In the rows, 128 means zero.
Known rows, with every way that one mark hangs from another
K_598(K_774(K_728(K_3 K_976))): [139 143 160 133 159 134 102 136 113 152 149 127 163  93 121 147 153 160
 167  98 104]
K_999(K_3 K_598 K_691(K_774(K_728))): [117 118 163 128 183 128 124 152 132 231  91 132 171  91 116 180 180 126
 178 158  99]
K_15(K_728(K_976) K_999(K_171)): [139 135 190 123 184 140 113 131 122 108 119 171 159 113 136 143 169 193
 138 125 112]
K_774(K_728(K_976 K_999(K_3 K_171))): [111 145 156 112 165 124 101 139 120 154 136 145 171 100 110 139 139 177
 182 111 130]
K_774(K_728): [134 142 159 130 156 143 102 156 131 147 124 136 174  98 112 154 143 130
 176  99 115]
K_691(K_774): [153 104 180 141 165 149 121 140 151 163  84 137 176 101 130 167 166 120
 147 126 120]
K_171(K_999(K_3 K_15(K_728) K_598 K_691)): [131 132 155 139 204 157 103 124 133 192 111 131 122 128 124 166 170 158
 151 169 106]
K_976(K_999(K_3 K_171 K_598 K_691)): [125 122 200 116 192 119 105 154 112 192  70 115 164 101 110 150 189 146
 150 152  98]
K_728(K_3): [161 134 177 139 151 134 107 122 132 159 135 123 167 113 108 154 174 150
 135 115 118]
K_976(K_728 K_999(K_3 K_15 K_598(K_774))): [ 96 124 231 121 190 129  84 165 118 199  80  97 141 107 131 162 183 153
 143 132  92]
K_15(K_999(K_3 K_171(K_728(K_976)) K_598(K_774) K_691)): [119 125 168 132 210 145 110 144 108 174  92 147 147 102 138 144 162 199
 167 145  96]
K_598(K_774(K_728(K_3 K_999))): [131 142 163 141 162 140 101 146 119 136 137 131 164 108 117 152 160 169
 165 102 107]
K_774(K_728(K_3 K_999(K_15 K_171 K_598 K_691))): [121 145 173 132 180 109  84 148 111 152 128 132 159 117 105 160 162 174
 164 146 115]
K_691(K_774(K_728(K_3 K_999))): [134 120 179 137 150 131 113 141 147 150 117 138 191 112 114 168 172 152
 153 122 120]
K_691(K_774(K_728(K_976))): [136 119 168 127 155 134 116 143 144 163 112 140 186  91 125 160 154 131
 168 115 119]
K_728(K_3 K_976(K_999(K_15 K_171))): [149 134 210 120 164 104  82 114 111 154 131 112 161 109 113 133 180 182
 127 134 115]
K_171(K_999(K_3 K_15 K_598(K_774(K_728)) K_691)): [123 133 140 141 207 162  98 139 120 196 114 123 129 112 127 161 153 157
 173 161 104]
K_171(K_999(K_3)): [144 127 145 132 173 177 117 122 145 170 119 130 153 117 119 148 149 153
 152 125 128]
K_774(K_728(K_999(K_598))): [111 142 148 136 160 125 103 171 132 147 118 138 169 112 106 155 154 152
 173 114 118]
K_691(K_774(K_728)): [139 114 175 135 159 145 116 152 148 160  98 140 187  95 124 170 156 120
 165 117 116]
K_691(K_774(K_728(K_3))): [144 117 183 136 152 136 114 140 145 163 117 134 192 101 117 174 167 133
 153 120 114]

Rows
[120 119 168 150 196 134  93 144 120 226 101 127 133 104 119 173 168 144
 160 168 111] -> K_999(K_3 K_15 K_598)
[142 115 204 133 213  99  95 122 115 183  96 138 136 110 133 181 185 158
 136 187 103] -> K_999(K_15(K_728(K_3 K_976)) K_171 K_598 K_691(K_774))
[153 141 206 114 169 102  83 110 107 158 128 110 158 108 112 129 185 179
 133 140 110] -> K_728(K_3 K_976(K_999(K_15 K_171 K_691)))
[134 115 192 142 205 156  76 120 120 184  92 134 129 108 130 162 131 165
 164 141 120] -> K_999(K_3 K_15 K_171(K_728))
[127 142 226  98 158 131  99 156 134 148  81 102 166 111 122 135 182 136
 141  97 101] -> K_976(K_728 K_999(K_691))
[123 143 173 125 177 137  91 142 106 171 123 122 153  88 127 140 160 158
 182 119  93] -> K_598(K_774(K_728(K_976(K_999(K_3 K_15 K_691)))))
[146 115 235 124 197 128  88 138 124 142  65 128 156 112 131 158 191 145
 135 156  97] -> K_976(K_999(K_15(K_728) K_171 K_691(K_774)))
[151 148 195 134 170 143 116 123 127 125 133 156 163 128 122 152 205 190
 128 132  92] -> K_15(K_728(K_3) K_999(K_691))
[121 121 171 142 215 119  79 161  95 167 102 133 134  91 135 166 136 152
 171 152 110] -> K_999(K_15 K_171 K_598(K_774(K_728(K_976))))
[126 144 203 116 148 129 104 135 141 140 125 119 160 129 117 149 168 170
 132  94 127] -> K_976(K_728(K_3 K_999))
[125 135 152 142 171 118 107 156 115 178 129 123 156  96 117 161 163 152
 162 122 100] -> K_999(K_598(K_774(K_728(K_3 K_976))))
[131 150 187 121 146 111  83 134 118 156 151 115 175 104 104 140 171 170
 156 114 106] -> K_774(K_728(K_3 K_976(K_999(K_15))))
[111 125 152 145 182 135 114 153 127 183 101 135 146 114 118 157 171 171
 160 137 115] -> K_728(K_999(K_3 K_598(K_774)))
[130 141 169 147 170 139  89 143 115 139 137 130 154 110 121 154 157 173
 164 115 107] -> K_598(K_774(K_728(K_3 K_999(K_15))))
[158 128 187 129 207 138  83 128 108 152  88 135 136 103 131 149 146 136
 161 152 122] -> K_999(K_15 K_171 K_691)
[118 125 143 148 202 165  96 144 124 191 117 125 133 113 127 166 146 160
 166 153 111] -> K_171(K_999(K_3 K_15 K_598(K_774(K_728))))
[123 130 190 127 209 141 119 144 115 162  96 165 153 114 129 166 191 183
 147 160  93] -> K_15(K_728 K_999(K_3 K_171 K_598 K_691))
[123 132 134 146 204 160  91 116 132 201 112 116 106 123 136 145 140 188
 168 148 102] -> K_171(K_728(K_976) K_999(K_3 K_15 K_598(K_774) K_691))
[132 141 162 125 181  93 106 124 105 157 130 128 147 115 115 138 177 200
 145 143 117] -> K_728(K_3 K_976 K_999(K_171 K_598(K_774) K_691))
[149 139 189 133 184 119  85 116 114 139 120 132 145 129 113 145 171 186
 140 151 127] -> K_728(K_3 K_999(K_15 K_171 K_691))
[128 150 207 117 163 125  90 128 132 149 121 117 145 131 121 147 171 172
 138 116 122] -> K_976(K_728(K_3 K_999(K_15 K_691)))
[133 144 179 128 181 104 109 120 115 143 133 141 139 124 120 155 188 195
 136 137 104] -> K_15(K_728(K_3 K_976 K_999(K_171 K_598(K_774) K_691)))
[111 156 151 118 165 124  90 132 120 171 140 139 155 105 112 135 152 176
 189 127 119] -> K_774(K_728(K_976 K_999(K_3 K_15 K_691)))
[144 138 187 136 143 126  91 119 139 155 126 108 158 121 111 131 168 184
 137  97 104] -> K_171(K_728(K_3 K_976(K_999)))
[119 121 172 140 230 130  82 129  98 217  87 124 109  98 139 160 144 175
 176 166  97] -> K_999(K_3 K_15 K_171(K_728(K_976)) K_598(K_774) K_691)
